Known rows, with every way that one mark hangs from another
bunok(pumip rovaki(boma(sodimi) kabudaf)): [ -6  51  15  18  30 -59  -5 -43  81 -33 -19 -44  53 -56  30  49  -3 -58
 -24  15 -19   5   8   2  -8 -33 -43 -14  39   4 -56 -10]
pumip(bunok): [-23 -32  30 -43   9   5  13 -27 -32  34 -47  12  20  38   7  22   1 -13
 -22 -19 -30  -6  26 -34  23  14  13  12  20  14  13  -9]
vefib(gebo(zenod)): [-27 -32   5 -38 -46  22  28 -16 -15  61  -6  14 -20  25  -4  36  30 -33
 -43 -65 -11 -19  -1  -9 -22   7   1 -14 -16 -17  50 -11]
kabudaf(radus rovaki(bunok)): [ 22  14  34 -37  23 -38 -34  34  15  34 -15  -9   6 -23  42  -4 -22  -7
  10   4  -3 -16  61 -32 -30  -8  10   6  25   2  22  16]
bunok(pumip rovaki(kabudaf)): [  7  -2  13 -10  28 -27 -18 -19  -3 -12 -33 -39  60 -43  24  37 -28 -12
 -20  -7   0  -1  14  -3   8  -5  -7 -16  23   2 -28  -2]
pumip(bunok(vefib)): [-13 -65  41 -45  13  27  43 -15 -29  27 -67  -7  24  48   8  28   7 -32
 -42 -22 -36  22  24 -33  15  15  41  13   0  16   7   3]
kabudaf(radus rovaki(boma bunok)): [ 13  51  38 -23  24 -67 -33  25  64  27  -4 -10   1 -23  42   3 -18 -38
  10  23 -11 -13  63 -31 -52 -23  -6  -1  39   8  14  20]
sodimi(boma): [-44  13 -10 -24  -7  -2  -8 -22 -24  25 -18  12   4  33  11   6  32 -16
 -40 -28  -3 -13  18 -56   7 -20  -6  23  19   9  29 -13]
gebo(vefib zenod(rubav)): [ 14 -46   3 -12 -57  29  58   6 -38  64 -11  63 -20  35  12  45  44 -22
 -78 -78 -17 -11  -8  19 -27  27  -9  12 -88  -4  40  13]
bunok(pumip rovaki(boma(sodimi))): [-18  54   6  -7  27 -44  15 -49  78  -8 -20 -40  22 -46  42  43  27 -45
 -31 -15 -27  17 -20  -7  14 -23 -30  -8  44   3 -40 -15]
bunok(rovaki(kabudaf)): [ -4   1   8 -15  32 -33 -41  -8  -1   1 -24 -16  56 -21  -1  26 -30 -12
 -23  -8   0 -14  39 -39 -18 -22  -8   7  28  19  -3 -15]
rovaki(boma(sodimi) bunok kabudaf(radus)): [  2  45  37  17  10 -43 -35 -13  75  -6   0  -8  45 -28  32  25 -35 -56
   6  41 -16 -12  80 -26 -44 -58 -33  18  43  10  -6  -5]
zenod(gebo(vefib) rubav(radus)): [ 14 -45   3  -3 -76  16  47   6 -67  54 -25  60 -40  26  21  25  22 -32
 -86 -56  25  -5   2  21 -16  11 -17  37 -89 -13  41   1]
miteg(beze(biza(vefib(gebo(zenod))))): [-27 -46 -13 -14 -56  -2   3 -34 -26  -7  24 -33 -43  29  -1  10  64 -51
 -17 -81   1 -49   6  -3   1  74  12 -32 -37 -64  16 -30]
beze(miteg): [-29 -26  11 -32  16 -14  23 -24 -39  26 -16  14   9  12  -5   7  22   9
 -13 -45 -10 -20  32 -52  21   1  17  32  10   3  22  -2]
kabudaf(radus rovaki(boma bunok(pumip))): [ 25  49  43 -18  23 -63  -6  14  61  16 -15 -31   5 -50  65  14 -18 -36
  14  24 -12   2  37   3 -24  -6  -8 -21  32  -9 -11  34]
zenod(gebo(vefib) rubav): [  18  -35   10    0  -55   17   50   -2  -53   69  -19   52  -25   30
   14   49   33  -22 -103  -67   -4   -7   -9   20  -25   19   -7   37
  -75   -3   51   -1]
bunok(rovaki(boma) vefib(gebo)): [-13  10  14 -34  16  -9  19  -8  60  14 -22 -52   4  -7   4  47  17 -80
 -54 -32 -19  25  -4 -28 -47 -26  11 -10  13   0   4 -15]
boma(sodimi): [-39  -6   8 -28  -2 -10   9 -38   1  30 -18   4  17  26  14  13  32  -9
 -41 -31 -15  -3  13 -47  21  -7 -12  32  26   6  24 -30]
rovaki(boma bunok kabudaf): [-26  13  55  -4  12 -47 -41   3  22   8  -5   8  65  -6  17  53 -36 -29
 -10  30 -10  -8  64 -40 -40 -26  -6  26  62   3  21  15]
pumip(bunok(rovaki(boma))): [-14  29  20 -29  39 -37  -6 -27  49  12 -38  -9  19  -7  12  41  -3 -53
 -19  -1 -41   1  15 -31  -8 -15  -5  -8  42  25 -27  -9]
gebo(vefib zenod(rubav(radus))): [  12  -57   -4  -15  -78   26   53   13  -50   51  -15   74  -38   35
   18   21   33  -32  -61  -67   14  -10    3   18  -21   18  -18   12
 -100  -13   30   12]
pumip(bunok(rovaki vefib(gebo(zenod)))): [ 10 -47  21 -37  -6  42  55  -3  24  33 -49 -25 -13  -5   1  68  19 -79
 -46 -58 -47  12 -11  14 -35   1  31 -38 -26  -4 -15   4]
kabudaf(radus): [  2  -8  -4 -34   1   0  -9 -18 -17  37 -26  -5   0  21  11 -27  -8 -11
 -15 -22  -4 -10  47 -45   6 -11  -1   9  -2  14  32 -19]
biza(vefib(gebo(zenod))): [-26 -44   9 -29 -52  18  13 -16  -7  48  12 -21 -18  39   1  29  34 -53
 -60 -70   5 -16   3 -10 -16  22  -2 -27 -17 -31  35 -15]
beze(biza(vefib) miteg): [-29 -34  14 -14  -3 -28  -8 -30 -35 -15  11 -37   7  35   5 -12  38 -16
 -16 -50  10 -40  42 -57  38  54   6  14   7 -27  -7 -19]
pumip(bunok(rovaki(kabudaf) vefib)): [ 15 -43  38 -18  45   0   3  -6   6 -11 -66 -33  59  -7   1  46 -33 -52
 -29   4 -30  13  40 -19 -21 -12  25  -4   8  25 -39   2]
rubav(radus zenod(gebo(vefib))): [ 20 -30  12  10 -43   9  44  -3 -72  46 -29  56 -39  34  33  40  31 -28
 -77 -59  29  -6  -1   9 -34   6   1  48 -64  -9  39  -3]
bunok(vefib): [-24 -57  23 -44   5  17  29  -7 -29  33 -42 -11  22  43   6  14  17 -16
 -53 -37 -10  22  21 -53   7   7  32  27   2   8  38  -4]
gebo(zenod): [-27 -36   7 -32 -24   5  20 -14 -22  58 -17  30   0  29   0  20  24  -9
 -40 -57 -15 -16   8 -31  -3  10   3   1  -4  -3  46   0]
rubav(radus zenod(gebo)): [-13 -37   9   6 -36  -1  24 -16 -50  51 -34  39 -27  21  23  14  21 -32
 -60 -39  30 -15  20 -23 -21 -13   5  32 -25 -17  33  -1]
gebo(zenod(rubav)): [-22 -55   1 -17 -51  21  37  -4 -14  69 -15  48  -8  26   2  20  38 -25
 -60 -59 -15 -20   7 -11 -11   6  -4  -3 -49 -13  32  13]
beze(biza): [-35 -20  11 -31 -10 -11 -18 -23 -36  14 -15  -8  15  42   7  -7  22   2
 -21 -36  -3 -23  26 -59  26  42   0  13  18 -12  30 -28]
biza(vefib): [-31 -35  14 -34  -8  -9 -16 -22 -26  30  -9 -24  21  46  10   2  15 -14
 -52 -37  11  -2  28 -52  19  21   4  15  20  -7  27 -19]
beze(biza(vefib(gebo)) miteg): [-30 -32  12 -20 -23 -10   0 -32 -27 -13  23 -55 -14  30   1   4  42 -41
 -19 -62  12 -42  27 -40  19  49   5  -2  -3 -45  -2 -32]
miteg(beze(biza(vefib))): [-31 -37  -8 -22  -9 -27 -28 -40 -46 -25   5 -38  -4  38   9 -19  43 -14
  -9 -49   8 -37  31 -46  37  73  17   8   1 -38   8 -35]
biza(vefib(gebo(zenod(rubav(radus))))): [ -25  -72   -2  -15 -101   29   27   -3  -11   45    9    7  -44   32
   12   10   34  -82  -63  -59   36  -22   14    9  -17   12  -20  -30
  -73  -54   10   -1]
zenod(gebo): [-20 -26  14 -19 -22  -6  14 -18 -39  64 -26  17  -4  22   2  22  15  -7
 -66 -46  -3  -8   9 -26  -1   4   5  25   8   0  57 -12]
kabudaf(radus rovaki): [ 13  10   4 -37  16 -41 -13   8   7  36 -23 -13 -11   7  22 -37  -4 -15
  -8 -13   3 -23  48 -33 -18  -1  -6  -7  -4  13  17  -1]

Rows
[-27  32  49 -11   3 -29  14 -31  55   7 -11 -14  34 -29  56  63  20 -27
 -17   7 -29  17   2 -11  15 -16 -15  15  64 -14  -5   8]  rovaki(boma(sodimi) bunok(pumip))
[ 17 -36  25 -11  33  -3  15  -6   1 -20 -53 -62  63 -36  22  42 -23 -31
 -37  -9  -4  26  11  -1  -1  -5  18 -15   3   0 -31   8]  bunok(pumip rovaki(kabudaf) vefib)
[-13  11  63   0  11 -41 -15  -7  20  -6 -16 -13  68 -30  38  62 -35 -25
  -7  31 -10   6  37  -6 -14 -11  -5   3  56 -13  -4  27]  rovaki(boma bunok(pumip) kabudaf)
[-27 -62  -7 -23 -91  33  40  -1 -19  58 -10  40 -46  22   6  14  31 -62
 -46 -57  19 -25   8   4 -23  -5 -18 -19 -74 -42  25   6]  vefib(gebo(zenod(rubav(radus))))
[ 31  49   4  14  33 -49 -19 -25  60 -23 -28 -53  36 -60  31   7 -44 -60
  -1  21  -5  -5  36   4 -21 -37 -33 -39  12  10 -48   0]  bunok(pumip rovaki(boma kabudaf(radus)))
[ 27  16  -8  -5  33 -24 -47  -6  15  -5 -26 -30  36 -34   6  -8 -49 -29
  -3   2   3 -18  63 -30 -29 -37 -15  -8   5  23  -9 -22]  bunok(rovaki(kabudaf(radus)))
[-13   7  64 -40  10 -35  10  38  60  26 -10 -34   5  -3  32  60  10 -68
 -32  -1 -15  16  25 -20 -73  -9  26   1  31 -15  19  29]  kabudaf(rovaki(boma bunok(vefib(gebo))))
[-21 -50   0 -20 -72  37  47  -7  -6  70  -3  29 -29  24  -2  36  43 -51
 -64 -67 -12 -24  -3   6 -29   4  -7 -20 -61 -33  36   3]  vefib(gebo(zenod(rubav)))
[-14  38  11   0  34 -62 -40 -15  49  -8 -15 -18  52 -22   0  32 -28 -45
 -24   9  -6  -9  40 -38 -42 -36 -22  -1  42  22 -13  -8]  bunok(rovaki(boma kabudaf))
[-25 -43   9  -6 -49   0  23 -27 -15   8  31 -34 -34  27  -6  16  57 -54
 -22 -86   2 -53  17 -17   2  56   2 -26 -29 -54   0 -15]  beze(biza(vefib(gebo(zenod))) miteg)
[ -5  -3  32 -30  45 -15  24 -14  53   3 -58 -29  25   1  12  47   2 -71
 -39  -6 -47  28  14 -29 -19 -14  21  -7  25  26 -33   5]  pumip(bunok(rovaki(boma) vefib))
[ 24 -19  16  14 -23  11  47 -12 -60  61 -22  47 -23  36  27  63  40 -18
 -96 -71   0  -9 -11  10 -42  15  10  47 -53   2  52  -4]  rubav(zenod(gebo(vefib)))
[ 27  17   9   6  38 -33 -14   0  68 -18 -35 -49  37 -27   9   4 -41 -80
 -22  16 -10  11  63 -30 -58 -52  -7 -14  -2  25 -25  -5]  bunok(rovaki(boma kabudaf(radus)) vefib)
[ -2 -55  60 -38   8  27  34   6 -25  20 -45 -28  42  -9  49  55   0  -3
 -30 -17 -16  40   6 -15  20  15  48  15  27 -21  19  25]  rovaki(bunok(pumip vefib))
[  9 -33  17 -36  30  11  34 -11   0   4 -54 -56  31 -25  33  37  11 -22
 -44 -37 -13  36 -16 -11  22   4  28  -9   7  -1 -15   0]  bunok(pumip rovaki vefib)
[-22 -64   4 -13 -82  34  31  -9   0  60  14  -5 -28  36   4  30  45 -71
 -80 -70   5 -23   3   9 -26  20 -10 -29 -62 -44  20  -2]  biza(vefib(gebo(zenod(rubav))))
[ -6   0  29 -35  24   1  35 -15  60   7 -47 -47   3  -2   7  62   7 -97
 -40 -17 -43  25   1  -9 -36 -19  18 -22  14  10 -28  -7]  pumip(bunok(rovaki(boma) vefib(gebo)))
[  7 -58  69 -14  12  12  14  13 -23  -4 -44 -34  77 -21  39  63 -32 -14
 -23  11  -7  28  35  -5   0   3  33  13  23 -17   1  30]  rovaki(bunok(pumip vefib) kabudaf)
[  5  49   6 -21  18 -72 -12   1  55  27 -13 -13 -15   3  24 -30  -2 -48
  -9   5  -8 -19  51 -32 -40 -15 -21 -12   9  18   8   4]  kabudaf(radus rovaki(boma))
[ -9 -75  35 -39 -33  53  75 -10  -8  47 -49  -4 -17  39  -2  56  29 -71
 -49 -55 -43   8   0   9 -24  15  34 -26 -36 -13  13   9]  pumip(bunok(vefib(gebo(zenod))))
[-18  37  50 -34  25 -75 -27  25  48  31  -3   4  22 -10  34  39  -1 -22
 -11  13 -16  -7  38 -40 -44  -8   3  16  64   1  21  26]  kabudaf(rovaki(boma bunok))
[-32 -35 -11 -26 -29 -11 -20 -41 -38 -23  17 -56 -21  36   7  -2  49 -40
 -12 -59   9 -41  17 -26  17  71  13  -8 -12 -56  14 -45]  miteg(beze(biza(vefib(gebo))))
[ -9  34  57 -28  24 -68  -4  12  45  19 -15 -19  24 -34  59  47   0 -19
  -5  13 -15   6  12  -4 -17   9   2  -7  57 -15  -5  40]  kabudaf(rovaki(boma bunok(pumip)))
[-19  47  16 -16  36 -42   5 -43  84  -1 -34 -13  17 -15  20  47  18 -64
 -25   1 -51   2   8 -22  -4 -31 -23   0  48  27 -46 -21]  pumip(bunok(rovaki(boma(sodimi))))
[-27  58   1 -14  30 -49 -10 -37  82   6  -9 -16  20 -21  18  33  28 -48
 -37 -16 -28   2   5 -39 -14 -40 -31  12  51  18 -14 -28]  bunok(rovaki(boma(sodimi)))
[ -6 -56  63 -19  15   7 -13  21 -22   9 -33 -12  71   4  14  52 -35 -16
 -26   8  -6  15  61 -40 -29 -12  37  34  31  -1  26  16]  rovaki(bunok(vefib) kabudaf)
[  3  -6  42  -5  48 -30   6  -8  53 -21 -55 -34  54  -8   3  53 -31 -82
 -33  20 -38  17  42 -19 -41 -24  10 -11  21  27 -51   7]  pumip(bunok(rovaki(boma kabudaf) vefib))
[  8  69  34 -10  23 -70 -22   8  97  19   1 -14   0 -31  53   9   2 -51
   5  27 -21 -11  57 -24 -45 -37 -26   9  45   6  -7   8]  kabudaf(radus rovaki(boma(sodimi) bunok))
[  0  24  10   7   8 -43 -25 -21  32   5 -16  -8  26   8   4 -15 -38 -53
  -8  22  -2 -18  76 -35 -36 -35 -30  -4   5  18   6  -9]  rovaki(boma kabudaf(radus))
[-15 -62  39 -50  -7  41  52 -14 -19  31 -54 -24   2  45   4  43  14 -59
 -45 -32 -31  19  10 -13  -4  11  38  -3 -11  -2  11  -6]  pumip(bunok(vefib(gebo)))
[-19 -28  52 -27 -32  20  41  17  47  44  -6  -4  -4   5  15  80  22 -74
 -42 -33 -29  17  10  -7 -66 -14  27  -8   8 -26  40  23]  rovaki(boma bunok(vefib(gebo(zenod))))
[ 50 -21  10  -1  34   3  11  -5  19 -22 -56 -75  43 -50  30   6 -43 -47
 -17   1  -2  21  38   5  -9 -22   8 -29 -21   5 -42   3]  bunok(pumip rovaki(kabudaf(radus)) vefib)
[ 10 -30  64 -45   4   1  35  32   8  21 -30 -59  10 -25  55  63   8 -35
 -25 -17  -7  25  -3  16 -24  20  40 -13  13 -35   5  35]  kabudaf(rovaki(bunok(pumip vefib(gebo))))
[  2  -2  54 -41  20 -37  -4  20  -4  25 -24 -19  28 -33  58  42  -2  12
  -6  -3  -4   3  12  -4   3  24  19   0  43 -18   7  32]  kabudaf(rovaki(bunok(pumip)))
[ 14 -38  36 -22  24  16  11  -3  14 -10 -53 -52  40 -10  -2  62 -29 -76
 -35  -7 -29   9  27   0 -39 -17  22 -19  -6   7 -35  -5]  pumip(bunok(rovaki(kabudaf) vefib(gebo)))
[  3 -36  28 -48  20  33  32  -9  13  14 -55 -47   8   0   8  55   3 -67
 -42 -35 -35  20  -1 -10 -16  -6  35 -13   0   4 -18 -13]  pumip(bunok(rovaki vefib(gebo)))
[ -2 -33  58 -49  28 -21   1  45   2  32 -32 -16  30   0  34  37   2 -11
 -26  -5 -11  17  35 -38 -33   5  45  24  31  -2  25  30]  kabudaf(rovaki(bunok(vefib)))
[-39  27  21  11   5 -52 -11 -40  51  -3  -8   1  47  13   6  27   1 -51
 -34  15 -15 -13  44 -36 -24 -34 -38  20  36  14  -3 -17]  rovaki(boma(sodimi) kabudaf)
[-10  38   7 -19  29 -43   4 -31  44   4 -26 -36  21 -38  33  36   7 -31
 -28 -16 -18  14 -12 -12   8  -9 -11 -19  38   4 -21  -3]  bunok(pumip rovaki(boma))
